In the rows, 128 means zero.
Known rows, with every step that occurs:
F, V: [ 94 121  71 149 151 134 120 175 122 166 167 115 136 152 108 110 115 149
 138 134 117 119 151 101 131 169 129 121 132 136  85  61 116 112 143 124
 142 146 113 106  97 168  87 169  63 140 169 161]
J, Q: [ 82 128  91 139 156 143  89 156 116 128 164  97 113 157  99 114  99 149
 117 177 134 100 121  99 131 163  98 104 120 124  90  76 110 149 147 138
 161 123 104 100 117 190  97 134  81 137 159 163]
W, X: [ 93 138  79 133 112 180  92 143 112 120 144 125 105 128 104 120 104 157
 127 148 121 117 153 113 129 150 134  88 111 113  61  70 112 136 145 141
 154 137  94  82 145 140  72 133 100 116 131 186]
W, X, J, Q: [ 55 146  98 113 126 166  90 126 107 118 143 148  72 127 118  84 106 135
 150 177 123 100 152 118 128 156 100  90 116 125  78  71 107 154 145 156
 175 128 105  89 127 172  96 125 167 106 113 172]
F, V, G: [ 99 130  79 142 141 150 130 172 112 176 169 129 158 135 112  86 136 141
 129 148 103 142 161 111 140 180 127 115 124 164  89  40 117 102 152 117
 146 114 122 111 100 148  95 169  72 124 151 156]
W, X, T, Q: [ 99 145  81 143 140 152 111 110 136  72 124 110 100 140 104 100  94 137
 138 122 116 166 116 102 122 146 154 117 113 125  78  89 105 151 104 158
 186 176  81  45 161 137  81 104 111 122 141 194]
V, G: [ 85 149  91 142 105 157 113 155 111 155 147 127 151 126  97 114 124 146
 106 179 119 131 146 117 133 160 120  92 118 145  91  43 123 131 164 110
 138 102 112 111 133 152  93 139  77 113 145 167]
X, T, Q, J: [ 95 175  93 164 128 102 135 103 148 110 132 109 118 151  80  76 108 141
 130 135 109 140 115  71 123 146 158 144 133 132 101  88 128 165 136 144
 157 181  96  36 144 169 102 105 116 141 179 179]
X, J, Q: [ 53 150 100 129 136 137 101 126 111 143 159 123  91 130 103  93 101 142
 135 200 127  92 126 108 127 160  85 108 120 133 107  66 117 152 155 142
 150 123 114 100 114 205 113 144 129 125 146 154]
T, X: [ 87 135  75 155 123 171  97 133 129 154 150 107 126 119 113 120 118 141
 127 171 131 110 153 110 122 128 129  93 110 101  78  68 133 147 150 122
 132 108 114  72 146 153  76 125 100 135 157 173]
V, F: [116 128  68 151 142 149 124 155 141 149 166 129 106 135  93 137 125 147
 107 159 134  98 142 123 129 164 139  66 119 134 104  80 132 141 153 110
 146 111  96 122 144 176 102 115  75 132 136 153]
G, X, Q, J: [ 99 141  96 129 134 139  91 145 140  99 123 114  75 138  87  93 134 172
 113 170 101  79 168  93 109 138 139 132 103 138  92  66 115 157 152 171
 147 106 120  67 141 161 103 132 128 159 130 186]
Q, X, T, W: [100 160 110 154 133 158 107 135 127 146 137 107 121 131  98  63 107 133
 150 154 123 148 122 104 118 124 129 109 137 177  89  98 130 158 159 138
 128 180 151  31 153 141 103 151 105 105 145 176]
J, X: [ 91 157  92 158 140 182 116 134 102 147 151  94 119 126 120 116 110 154
 114 154 140 110 156 131 124 144  86  97 107 124  72  59 144 152 154 150
 148 112  99  82 130 169  89 126  66 121 129 173]
Q, J, X, T, W: [104 184 121 178 123 170 129 107 147 172 135  95 113 119 120  39 112 130
 147 172 113 135 159  89 118 134 116 112 131 155  81  84 150 190 172 158
 116 165 134  18 137 173 104 108 122 108 133 167]
G, X, W: [110 118  89 136 117 176 106 127 115 144 144  94 107 124 115 129 112 142
 133 184 121 114 180 139 119 121 102 118 108 157  53  66 120 104 130 145
 146 123 147  75 134 176  96 152  97 126 116 174]
J, X, G, V, F: [130 141  47 184 184 167 167 111 110 145 131 126 104 145 125 123 149 134
 140 182 110 151 180 127 140 160 117 106 129 157  80  72 116 123 160 112
 171  64 109 118 133 170 113 106  88 101 134 161]
X, T, W: [ 89 145  95 164 140 149 101 141 147 150 148  94 123 126  98  87  86 129
 153 178 126 158 114  91 129 137 129  91 137 151 105  92 125 153 156 121
 129 168 135  51 146 168  93 138  77 117 157 166]
G, X: [100 129  82 128 131 158  99 144 122 127 145  93  88 123  94 139 101 160
 112 159 113 108 153 128 108 117 108  97 103 131  70  55 105 120 146 131
 155 105 129  95 136 169  64 151  82 140 132 183]
G, X, J, Q: [ 64 137  97 103 138 142  93 123 118 132 139 119  48 117 113 101 102 135
 132 188 109  92 149 129 110 132  77 110 111 142  83  57  98 131 143 150
 165  90 138  93 124 198  95 151 148 131 112 166]
J, Q, T, W, X: [134 131 111 133 143 171  77 161 132 109 157 122  85 156 135  51  91 135
 136 152 105 148 131  79 143 126 129  64 148 147  79  88  84 178 167 169
 169 138 112  40 129 154  85 115 139 112 156 155]
W, X, G: [ 88 136  72 138 104 186 124 123 105 117 128 142 104 137 110 110 111 173
 134 157 123 143 145 126 155 150 141 105 119 106  54  81 120 119 143 127
 177 127 106  94 145 137  82 117 102  94 134 182]
T, Q, X, G, V, F: [163 161  65 150 188 136 171 116 114  93 130 135 116 177  92 113 165 130
 143 153 103 169 140  95 132 127 163 130 146 158  91  78 100 120 141  92
 195  88  93  94 144 140 115 109 127 110 173 169]
F, V, G, X: [116 118  78 117 145 153 121 170 117 165 149 122 125 119 119  97 139 141
 126 144  87 140 185 127 124 164 118 116 112 169  67  23  97  98 147 135
 159  89 144 110 109 143  73 182  90 129 119 167]
T, W: [111 157 109 142 124 159  94 164 138 156 172  92 120 142  99 101  89 140
 148 180 132 129 126  79 136 128 118  82 136 124  98  73 116 152 171  91
 119 127 107  76 131 171  91 135  76 113 171 151]
T, W, X, J: [ 87 177 118 122  96 187 103 140 134 150 152 139  76 102 112  63  99 132
 179 187 120 138 157  98 142 128 123  64 133 122  85  70 115 150 169 112
 135 140 115  63 130 154  93 120 166  89 114 166]
T, W, X: [115 158 110 133 107 192  87 157 132 138 155 114 100 129 111  94  91 142
 157 168 120 137 155  86 133 118 134  66 128 121  68  73 107 154 166 113
 136 139  98  63 138 143  74 132 118 102 138 171]
V, G, X: [103 140  90 123 112 172 109 150 116 145 141 112 113 113 105 123 119 150
 101 166 101 136 169 135 120 133 111  91 101 152  71  29 101 123 160 126
 153  72 126 103 146 151  74 155  91 123 115 179]
T, Q: [110 160  93 138 144 137 115 149 132 108 166  85 131 163  97 133 102 147
 125 149 136 139 115  86 122 138 130 115 126 112 102  66 111 147 135 107
 161 123  75  87 134 166  87 119  77 142 181 165]
Q, J, X, G, V, F: [139 161  60 189 157 148 185  92 126 157 122 143 100 149 121  87 171 138
 139 183  94 127 193 107 138 165 133 126 134 150  78  65 131 137 173 119
 156  79 114  93 125 168 121 101 137 101 143 158]
Q, J: [ 87 158  96 151  93 127 125 134 134 159 149 117 120 143  76  93 120 163
 118 164 119  87 146  79 123 147 130 112 124 119  81  68 133 155 176 130
 121 142 110  72 127 173  94 133 108 134 165 167]
J, X, W: [ 99 147 104 167 123 202 129 116  95 154 144  86 132 131 139 111 121 136
 126 183 143 121 181 144 124 154  83 115 110 160  57  70 169 127 139 163
 147 133 122  64 131 180 120 120  85 107 115 169]

Rows:
[128 141  56 165 167 146 166 124 110 135 129 153 117 156  89 113 166 134
 137 166 102 136 157 115 142 146 138 114 142 175  84  83 108 116 155 103
 174  88 127 110 151 136 113 143 112  99 154 170] : Q, X, G, V, F
[ 97 177 102 164 112 165 134 125 121 168 137 108 118 128 116  76 125 155
 120 151 127  86 172 105 126 147 102 121 109 121  65  56 160 166 171 158
 125 125 103  62 125 176  95 117 114 122 134 174] : Q, J, X
[ 95 152  81 165 132 187 147 109  95 149 135 107 120 136 129 108 123 159
 120 170 136 145 151 138 141 149  90 118 118 122  66  62 154 135 153 131
 165 104 109  96 135 165  98 109  69  98 135 167] : J, X, G
[ 86 129  82 127 160 162  77 156 119  85 136  96  80 142  94 132 113 166
 113 176 119 105 148 121 123 143 125 116  97 139  90  73 102 141 140 156
 172  99 120  90 144 160  96 136  79 155 132 188] : G, X, Q
[102 154  68 156 147 149 144 121 102 126 118 125 136 156  82 107 137 147
 149 170  98 141 150 103 144 131 120 144 139 163  61  72 109  99 154 110
 165 111 136  85 132 128  89 163 106 104 180 191] : Q, X, G, V
[135 186  89 173 156 132 183  88 123 117 121 104 118 166 117  81 146 133
 152 170  99 164 170  71 137 137 123 166 138 121  76  53 114 139 156 112
 170  92  82  58 124 161 108 103 140 106 186 172] : T, Q, J, X, G, V
[138 147 105 145 112 178  92 161 137 113 155 121 103 133 124  61 101 149
 137 137 102 158 141  81 147 115 152  61 147 140  76  87  97 167 174 155
 147 150 112  45 148 138  71 119 124 107 150 163] : Q, T, W, X
[110 145 122 112 143 138  96 144 136 125 158 113  55 117 134  47 104 128
 141 189  94 136 146  98 124 102  99  81 143 169 103  70  79 161 172 162
 159 105 159  49 115 198 103 140 170 125 130 149] : G, X, J, Q, T, W
[124 125  45 177 169 128 156 132 125 138 139 137 111 160  84 139 144 146
 138 185  97 143 157 104 145 165 146  96 142 152  98  77  93 103 163  86
 173  77 112 135 136 160 106 125  90 112 164 160] : X, G, V, F
[ 83 131  64 167 121 176 121 109 118 153 142 125 126 124 119 113 123 151
 141 186 129 140 143 124 145 127 134 107 115  97  69  73 129 129 144 100
 143 102 122  80 149 141  90 111 110 112 163 167] : T, X, G
[114 128 107 134 100 188 120 126 103 149 142 117 127 111 121 106 129 132
 119 201 110 141 195 150 121 137 106 109 104 185  63  44 127 100 142 140
 152  96 147  78 143 155 101 151 113 110  98 174] : V, G, X, W
[ 76 135  80 140 139 183  76 160 111  72 133 128  97 145 104 112 117 163
 125 155 132 107 142 105 139 163 139 101 104 120  96  88 113 158 140 169
 172 128  87  80 150 132 101 111 100 132 120 194] : W, X, Q
[ 95 134  54 173 152 128 139 123 109 131 126 107 128 159  87 136 114 152
 148 196 102 153 151  96 154 146 126 133 136 135  79  68  89  84 163  88
 160  96 118 108 127 158  86 147  80 113 195 183] : X, G, V
[100 168 104 178 149 183 118 123 128 157 142  79 117 114 132  73  99 125
 147 175 129 160 145 115 121 142 101  88 120 155  85  83 146 175 148 153
 137 158 125  41 142 173  96 118  78 101 131 159] : J, X, T, W
[ 90 155  81 161 157 120 118 111 135  94 138  94 123 149  93 117  94 142
 129 139 127 159  99  95 126 149 138 131 123 133 104  93 118 150 121 136
 171 167  92  58 150 171  90 116  74 142 171 172] : X, T, Q
[ 97 140  78 153 170 143 129 123  90 115 127 122 123 181  97  95 131 136
 146 184 103 139 142 104 136 143 106 150 138 165  63  75  94 110 145 131
 182  96 132  91 120 149 106 155 124 101 185 184] : J, Q, X, G, V
[125 190 107 159 125 156 179  81 120 128 131 113 122 159 129  71 134 154
 131 154 127 145 145  98 131 136 119 149 125 101  63  62 155 168 148 129
 164 110  81  52 131 165 115  84 125 114 159 157] : T, Q, J, X, G
[ 52 146  82 145 109 161 107 113 126 167 148 131 101  88 122  93 126 133
 159 180 130 100 162 117 130 121 115  94 109 110  89  65 140 142 160 117
 121 109 131  79 135 167  93 132 149 127 133 164] : T, X, J
[131 187 131 157 117 170 163  95 127 133 145  85 140 151 135  67 136 126
 140 173 128 128 174  94 117 135 104 149 125 142  68  64 166 163 135 151
 151 140  92  23 130 186 133  96 145 118 141 161] : T, Q, J, X, W
[112 170 127 128 114 177  77 162 142 103 140 132  86 143 108  42 123 150
 150 174 117 105 158  54 140 127 157  93 131 126  92  91 117 189 176 149
 138 144  97  35 145 136 115 103 160 120 136 176] : T, W, X, Q, J
[ 96 129  44 181 150 156 136 117 117 147 123 111 126 137 106 122 131 131
 164 197  94 154 166 101 143 124 137 128 131 120  67  69 103  99 150  91
 152  76 125  89 136 136  81 130 113 112 188 181] : T, X, G, V
[102 165  92 169 166 155 137 101 119 101 134  76 119 141 132  99 102 124
 122 133 129 160 122 123 114 150 111 131 112 135  85  80 138 164 117 161
 177 150  88  46 148 170 101  98  73 125 135 172] : J, X, T, Q
[ 94 140  90 124 144 177  87 158 113  95 130 118 107 128 105 113 141 158
  96 188 107 136 158 132 125 148 128 106 101 161  97  45 107 135 152 152
 167  71 121  95 150 143 102 134  96 135 112 180] : V, G, X, Q
[119 177 105 141 119 120 129 129 149 121 154 107 128 169  84  95 119 155
 118 149 123 114 130  61 116 135 141 132 137 109  93  65 121 163 154 118
 147 138  77  66 137 169  97 114 124 145 183 165] : T, Q, J
[104 114  82 124 177 164  95 180 114 116 142 120 114 135 122  88 146 142
 117 158  94 140 172 123 126 174 128 137 108 183  94  46  98 122 135 162
 177  82 140 104 115 138 110 165  90 144 121 165] : F, V, G, X, Q
[121 167 101 139 119 121 144  98 153 112 110 116 108 121  95  66 138 127
 113 148  87 163 150 104 102 138 158 147 119 161  79  46 106 153 133 148
 175 125 116  39 155 149  93 120 149 134 128 178] : V, G, X, T, Q, J
[102 168  93 151 115 136 127 100 148  86 108 129  96 142  91  62 108 139
 136 125 102 140 130  81 117 147 172 131 123 122  72  86 114 164 127 165
 172 183  83  26 159 141  94 104 158 131 144 185] : W, X, T, Q, J
[127 128  52 170 173 126 127 154 140 142 150 116 108 148  81 145 139 134
 137 176  99 112 165  97 125 160 139  82 127 153 104  74  94 119 162  97
 155  92 104 120 131 172  97 135  81 131 169 165] : G, V, F
[ 88 125  88 164 114 189 114 121 117 159 151 104 145 122 134 106 126 120
 150 200 137 113 174 119 124 123 124 109 114 131  63  78 148 128 135 131
 127 130 136  54 143 164 114 128 122 122 135 171] : T, X, W
[109 112  80 179 114 172 126 116 127 144 148 110 140 122 145  84 131 127
 130 178 112 133 158 111 140 120 140 106 133 156  66  85 140 134 135 170
 135 148 151  36 147 158 103 123 128 130 152 163] : Q, T, X, W
[ 80 136  92 111 124 147 141 144 114 179 140 150 102  91 124  73 143 130
 142 166  79 136 194 138 126 164 113 118 120 184  82  24  99  91 151 131
 165  88 156 111  98 161  95 177 137 120 102 156] : F, V, G, X, J
[ 54 156  87 121  94 170 101 122 113 135 130 151  76 103 107  94 103 148
 149 162 122 101 160 119 136 144 118  90 110 119  79  69 119 135 155 137
 153 141 104  87 134 150  84 133 149 105 113 183] : W, X, J
[ 96 173  94 169 104 166 165  86 110 169 121 127 117 140 123  73 131 164
 123 169 124 124 171 118 137 154 110 133 124 119  61  63 164 149 173 141
 149 116 111  73 125 162 110 103 113 101 140 167] : Q, J, X, G
[121 132  95 144 154 156 119 152 143 172 144 114 116 108 132  55 122 110
 156 162  73 189 166 116 125 152 136 112 129 200  80  57  94 119 141 140
 154 127 169  61 123 146  87 178  99 109 119 159] : F, V, G, X, T, W
[ 90 149 103 128 150 164  92 144  99 125 155 111 122 156  98  96 110 145
 119 151 136  95 126 112 115 143  98 117 119 148  74  74 123 155 145 166
 163 130 119  81 125 167 101 153 110 125 144 172] : J, Q, X
[135 137  69 157 194 140 149 128 107 124 137 149 102 173 100 102 158 121
 138 185 102 130 152 118 128 153 122 121 140 177  83  88  95 128 142 123
 187  77 125 110 129 158 123 134 130 102 158 165] : J, Q, X, G, V, F
[160 145  67 158 161 172 144 137 146 127 137 144  84 140 112  95 131 120
 180 193  84 171 178  91 149 136 159  68 147 146  83  82  83 122 171  80
 174  88 106  94 148 138 100 105 138  77 148 158] : T, W, X, G, V, F
[ 99 156 111 146 109 183 126 126  95 147 142 117 145 144 101  89 128 134
 134 172 139 110 157 127 132 127 109 131 124 177  56  78 152 125 135 153
 140 156 145  59 143 148 112 151 112 112 128 181] : Q, X, W
[ 42 139  97 133 137 157  96 120 121 152 153 127  99 107 126  85 123 117
 149 205 129  89 146 113 120 133  97  97 111 112  94  70 127 162 146 134
 144 105 125  78 123 184 108 131 164 124 141 162] : T, X, J, Q
[ 73 139  95 127 128 149 101 126 110 102 138 154  72 131 129  50 111 141
 128 151 105 120 131 110 145 153 119  92 127 149  82  79  91 161 153 196
 182 136 122  70 123 162  97 122 175 118 123 168] : W, X, J, Q, T
